Every row comes from one small tree of marks. The marks that hang from a mark follow it in brackets, in alphabetical order. Every link used is in the known rows. Which tree was each row made from?
Known rows
bazad{vadomos zineb}: [ 3.761 -4.905 -2.753 -1.452  1.235  0.442  1.460 -2.945  2.152 -2.841
 -2.085 -1.768 -1.573 -0.266 -1.172  3.972 -1.839 -1.647  1.469 -1.556
 -1.451]
nuvav{lefava rutizik{kitobo} vadomos{bazad{zineb}}}: [ 6.331 -1.806 -1.819 -1.798 -1.701  2.456 -1.251 -1.405  3.038 -0.215
 -2.548 -4.438 -4.406  1.299 -0.970 -0.263 -1.704  0.048 -1.778  2.295
 -3.837]
bazad{vadomos zineb{nuvav{rutizik{kitobo}}}}: [ 5.040 -5.469 -3.335  0.510  1.016  1.324 -1.571 -0.531  3.668 -1.681
 -0.504 -3.567 -3.333  1.807 -0.561  1.636 -0.600 -0.377  0.412 -0.019
 -1.292]
rutizik{kitobo{lefava} nuvav{vadomos{bazad{zineb}}}}: [ 5.844 -2.708 -2.021 -4.384  2.652 -1.281  0.333 -2.124  1.801 -2.154
 -1.809 -2.168 -1.230 -1.878  0.395  2.664 -0.882 -0.136 -1.761  0.737
 -4.728]
bazad{zineb}: [ 3.896 -3.434 -2.216 -2.414  1.068 -0.936  0.916 -4.214  0.634 -1.004
 -2.519 -1.271 -2.734  0.629 -0.938  3.465 -1.947 -2.064  0.873 -0.806
 -1.868]
bazad{vadomos{nuvav{rutizik{kitobo}}} zineb}: [ 5.044 -3.028 -3.452  0.925 -0.255  0.350 -0.608 -0.855  3.595 -1.926
 -2.131 -2.406 -2.111  0.893 -1.113  1.359 -0.413  1.663  0.665  0.500
 -1.428]
rutizik{kitobo nuvav{lefava vadomos{bazad}}}: [ 7.150 -1.116 -2.172 -4.297  1.233  0.637  0.073 -2.552  1.312 -0.327
 -0.568 -3.310 -1.858 -2.194  0.447 -0.456 -1.328 -0.267 -3.302  1.883
 -3.354]
lefava{kitobo nuvav{rutizik vadomos{bazad{zineb}}}}: [ 5.803  0.100 -3.893 -2.882 -2.737  0.884  1.080 -2.044  2.363  0.952
 -2.655 -0.447 -3.977 -2.261 -0.568 -0.688 -3.125  0.211  1.385  0.165
 -4.837]
kitobo{lefava{nuvav{vadomos{bazad{zineb}}}} rutizik}: [ 6.425 -1.283 -3.223 -4.463  0.718 -1.162  2.194 -4.363  3.019 -1.414
 -2.850  0.211 -2.394 -0.726  1.201  3.259 -2.550 -1.335  0.521 -0.031
 -4.878]
nuvav{lefava rutizik}: [ 5.869  0.044 -1.927 -0.264 -0.459  1.539  0.070 -4.084  1.413  1.840
 -1.648 -2.754 -5.007  1.782  0.656  0.831 -1.548 -1.931 -0.695  1.518
  0.023]
vadomos{bazad nuvav{lefava rutizik{kitobo}}}: [ 7.219  0.512 -3.558 -0.809 -2.104  0.844 -1.697 -1.936  2.807  0.199
 -3.037 -1.684 -3.633  1.533 -0.585  0.024 -0.474  1.937 -1.820  3.612
 -2.150]
bazad{vadomos}: [ 4.899 -3.023 -2.895 -1.213  1.622  0.669  1.736 -2.941  0.533 -1.865
 -1.489 -1.416 -1.561 -1.243 -0.208  3.693 -1.956 -2.219  0.337 -1.309
 -0.338]
nuvav{rutizik{kitobo{lefava}} vadomos{bazad}}: [ 7.149  0.550 -1.980 -1.599  0.551  0.914 -0.668 -1.126  0.643  0.069
 -2.681 -2.424 -3.973 -0.175  0.654  2.358 -1.831 -1.156 -2.131  1.326
 -2.815]
rutizik{kitobo{lefava} nuvav{vadomos{bazad}}}: [ 6.837 -0.777 -2.289 -4.196  3.071 -1.066  0.412 -2.091  0.283 -1.158
 -1.183 -1.672 -1.327 -2.664  1.304  2.364 -1.209 -0.784 -2.890  0.844
 -3.499]
bazad{zineb{nuvav}}: [ 4.404 -6.012 -3.438 -2.916  1.107 -0.610 -0.239 -3.761  2.252 -1.845
 -1.551 -1.732 -2.995  1.285  0.000  2.778 -1.338 -2.112  0.176 -0.772
 -2.272]
vadomos{bazad{zineb} nuvav{lefava rutizik{kitobo}}}: [ 6.103 -1.198 -3.437 -1.088 -2.428  0.655 -1.820 -1.937  4.328 -0.798
 -3.649 -2.313 -3.576  2.407 -1.347  0.351 -0.265  2.555 -0.912  3.354
 -3.335]
zineb{bazad{vadomos{nuvav}}}: [ 5.500 -4.741 -5.294 -2.536  0.511  0.734  0.370 -1.208  2.933 -3.587
 -2.332 -1.239 -1.255 -0.467 -0.435  2.768 -1.339 -0.395 -1.843 -0.494
 -1.691]
kitobo{rutizik}: [ 5.571 -0.483 -2.153 -1.725  1.913 -1.099  0.536 -5.044 -0.290  0.751
 -2.062 -0.288 -3.532  0.772  0.116  3.597 -1.956 -3.362  0.053 -0.463
 -0.719]
zineb{bazad{vadomos} nuvav{lefava{kitobo{rutizik}}}}: [ 6.542 -2.714 -3.762 -1.010  0.301  2.691 -2.123 -2.790  5.072 -0.659
 -0.908 -1.801 -4.570  1.045 -0.179  1.444 -1.110 -1.933 -1.197  0.618
 -2.808]
zineb{bazad nuvav{lefava rutizik{kitobo} vadomos}}: [ 7.512 -3.480 -3.295 -2.168  0.122  3.291 -2.850 -0.399  3.228  0.635
  0.115 -5.694 -5.652  2.107  0.896 -2.031 -1.283 -1.882 -4.789  1.953
 -2.272]
zineb{bazad nuvav{lefava{kitobo} rutizik}}: [ 6.356 -1.305 -3.535 -1.006 -1.251  2.666 -3.138 -1.936  3.651  1.717
 -1.315 -2.632 -6.594  1.977  0.141 -0.698 -1.185 -1.496 -1.894  1.723
 -2.343]
zineb{bazad nuvav}: [ 5.634 -5.628 -4.583 -4.088  1.687  0.248 -1.177 -1.749  1.655 -1.557
 -1.222 -1.842 -3.607  1.241  0.238  2.582 -1.702 -3.104 -2.607 -0.397
 -1.938]

Which tree is each row?
[ 6.601 -0.460 -3.203  1.702 -0.776  1.782 -0.501 -2.000  3.706 -0.469
 -1.295 -2.942 -2.666  0.807  0.009 -0.259  0.008  1.399 -0.890  2.260
 -0.208] -> bazad{vadomos{nuvav{lefava rutizik{kitobo}}}}
[ 5.582 -4.714 -2.726  0.879  0.275  2.522 -1.883 -1.360  5.130 -1.182
 -0.273 -4.752 -3.937  2.573 -0.367  0.258 -0.119  0.073  0.013  1.520
 -1.331] -> bazad{vadomos zineb{nuvav{lefava rutizik{kitobo}}}}
[ 6.794  0.767 -3.558 -0.834 -0.370 -0.864 -1.296 -1.754  2.008 -0.556
 -3.853 -0.145 -3.235  0.920  0.249  2.977 -0.225  1.346 -1.530  2.437
 -2.287] -> vadomos{bazad nuvav{rutizik{kitobo{lefava}}}}
[ 7.816 -3.260 -3.749 -2.887 -2.214  3.614 -1.020 -1.991  4.066 -0.758
 -1.366 -4.154 -4.869  1.372  1.974 -0.687 -1.877 -1.501 -3.309  1.655
 -3.110] -> zineb{nuvav{lefava rutizik vadomos{bazad}}}
[ 7.486 -2.114 -2.428 -0.814  0.013  2.599 -1.855 -2.327  2.505  1.242
  0.425 -5.162 -4.989  1.420  1.536 -2.158 -0.965 -1.563 -2.922  1.755
 -1.401] -> zineb{nuvav{lefava rutizik{kitobo} vadomos}}
[ 7.634 -0.625 -3.382 -1.775 -3.065  3.810 -1.825 -2.154  3.792  0.642
 -1.765 -2.934 -5.684 -0.035  1.107 -1.558 -1.916 -0.856 -2.128  1.696
 -4.168] -> zineb{nuvav{lefava{kitobo} rutizik vadomos{bazad}}}
[ 6.837 -1.897 -2.585 -4.000 -1.117  2.213  0.839 -3.537  1.656 -1.343
 -2.485 -2.706 -2.900 -1.014  0.343  1.034 -2.590 -1.698 -2.556  1.066
 -3.248] -> nuvav{lefava vadomos{bazad}}
[ 6.793  0.652 -2.973 -1.958  0.895  0.047  2.577 -3.595  0.864  1.382
 -0.926 -1.524 -3.626 -1.182  2.898  0.489 -2.293 -2.181 -0.326 -0.166
 -1.175] -> kitobo{lefava{nuvav{rutizik vadomos}}}
[ 6.449 -1.355 -4.139 -3.021 -1.817  0.267  0.382 -4.110  2.960 -1.867
 -3.567 -0.405 -2.112  0.317 -0.069  1.620 -1.128  0.625 -1.610  2.136
 -2.821] -> vadomos{bazad nuvav{lefava}}
[ 4.874 -6.387 -3.858 -0.185  0.162  2.031 -0.483 -1.388  4.227 -2.376
 -1.066 -3.217 -3.483  1.956  0.464  2.187 -1.034 -1.145  0.584 -0.860
 -1.409] -> bazad{vadomos zineb{nuvav{rutizik}}}
[ 6.988  2.328 -3.470 -1.429 -2.439  0.164 -1.094 -5.218  3.315  0.358
 -3.985  1.291 -3.637  0.028 -0.631  1.256 -1.050  0.621 -0.265  2.235
 -3.875] -> vadomos{bazad nuvav{lefava{kitobo{rutizik}}}}
[ 5.617 -1.232 -2.152 -3.906 -0.974  1.146  0.254 -3.666  3.388 -0.656
 -1.911 -2.059 -2.645 -2.504 -0.196 -0.350 -1.632  0.203 -0.897  0.968
 -5.533] -> rutizik{nuvav{lefava{kitobo} vadomos{bazad{zineb}}}}
[ 6.195 -3.657 -3.146 -1.446 -1.105  1.629 -2.834 -1.421  4.422 -0.631
 -2.067 -3.375 -4.903  3.267 -0.849  0.654 -0.544  0.528 -1.030  2.788
 -3.373] -> vadomos{bazad{zineb{nuvav{lefava rutizik{kitobo}}}}}
[ 5.919  0.467 -3.179 -1.666 -2.808 -0.078 -1.281 -5.241  4.864 -0.614
 -4.634  0.852 -3.623  1.011 -1.463  1.479 -0.747  1.405  0.867  2.130
 -5.110] -> vadomos{bazad{zineb} nuvav{lefava{kitobo{rutizik}}}}
[ 6.402  1.299 -1.776 -2.568  1.825 -0.704  0.639 -4.738  0.170  2.017
 -0.368 -0.754 -2.911 -2.990  1.272  0.021 -1.807 -2.443 -0.758 -0.851
 -2.753] -> lefava{kitobo{rutizik{nuvav{vadomos}}}}
[ 5.494 -5.674 -3.658 -3.597 -1.012  1.127 -0.770 -3.477  4.436 -2.784
 -2.606 -2.185 -3.371  2.053 -0.354  2.307 -1.098 -0.765 -0.749  1.351
 -3.856] -> vadomos{bazad{zineb{nuvav{lefava}}}}
[ 6.532 -0.860 -1.493 -2.867  2.539  0.142  0.370 -3.691  0.596  0.979
  0.756 -3.979 -1.986 -2.054  1.005 -1.403 -0.891 -1.284 -2.766  1.298
 -1.489] -> rutizik{kitobo nuvav{lefava vadomos}}
[ 6.458 -2.711 -3.314 -5.437  1.235  0.002  1.626 -2.460  0.326 -1.576
 -1.264 -1.661 -1.224 -2.955  1.246  1.305 -2.188 -1.598 -2.582 -0.296
 -3.416] -> rutizik{nuvav{vadomos{bazad}}}
[ 6.075 -4.599 -3.645 -2.160 -2.055  2.240 -1.831 -2.354  5.156 -1.344
 -2.582 -2.925 -5.077  3.400  0.306  1.257 -1.082 -0.219 -0.929  1.983
 -3.393] -> vadomos{bazad{zineb{nuvav{lefava rutizik}}}}
[ 6.143 -2.290 -3.150 -0.385  1.267  0.189 -2.166 -1.727  0.789  1.202
 -0.425 -2.540 -4.541  1.685  0.409  0.905 -0.831 -1.597 -1.233  0.749
 -0.440] -> zineb{nuvav{rutizik{kitobo}}}
[ 6.810 -0.647 -3.918 -4.716  0.747 -0.681  3.043 -3.591  1.091 -1.182
 -2.187  0.172 -1.669 -2.868  1.690  2.485 -2.861 -1.543 -0.747 -0.081
 -3.461] -> kitobo{lefava{nuvav{vadomos{bazad}}}}
[ 6.399  2.169 -1.560 -0.111 -1.901  2.953 -0.257 -4.037  1.540  2.859
 -1.398 -2.980 -5.548 -0.657  0.621 -1.772 -2.170 -1.650 -0.781  1.006
 -1.933] -> nuvav{lefava{kitobo} rutizik vadomos}
[ 5.551 -3.387 -4.251 -5.292 -0.753 -0.348  2.652 -2.876  1.959 -1.982
 -2.303 -0.778 -1.618 -2.249 -0.294  1.217 -3.321 -0.871  0.194 -0.506
 -4.577] -> lefava{nuvav{vadomos{bazad{zineb}}}}
[ 6.822  0.498 -2.447 -3.772 -0.652  1.288  0.374 -3.660  1.778  0.387
 -1.394 -1.603 -2.583 -3.445  0.625 -0.724 -1.795 -0.392 -1.778  1.144
 -4.300] -> rutizik{nuvav{lefava{kitobo} vadomos{bazad}}}
[ 6.416 -1.654 -4.019  0.190  1.312  0.756 -1.404  0.277  3.329 -1.780
 -2.300 -2.068 -2.709  0.979  0.257  2.727 -0.085  0.641 -2.166  1.315
 -1.300] -> zineb{bazad{vadomos{nuvav{rutizik{kitobo{lefava}}}}}}
[ 6.820  0.591 -3.145 -1.685  0.780 -0.152  1.399 -1.997 -0.249  2.423
  0.146 -2.392 -3.360 -1.836  0.735 -1.596 -2.455 -1.220 -0.572  0.398
 -0.998] -> lefava{nuvav{rutizik{kitobo} vadomos}}
[ 5.974  1.206 -3.260 -1.134  1.348 -1.123  2.069 -4.095  0.605  1.980
 -1.492  0.100 -3.778 -0.115  1.974  2.286 -1.573 -1.599  1.047  0.211
 -0.239] -> kitobo{lefava{nuvav{rutizik}}}
[ 7.552  0.463 -3.483 -4.168  1.142 -0.917  2.436 -4.354  1.617 -0.378
 -2.314  0.663 -2.498 -1.744  1.959  2.901 -2.723 -2.129 -0.511 -0.029
 -3.676] -> kitobo{lefava{nuvav{vadomos{bazad}}} rutizik}
[ 5.706 -2.412 -2.374 -2.318 -0.785  1.216 -0.947 -0.503  1.438 -0.598
 -2.783 -3.388 -3.863  0.393 -1.283  1.043 -2.348 -0.401 -1.237  0.825
 -3.794] -> nuvav{rutizik{kitobo} vadomos{bazad{zineb}}}
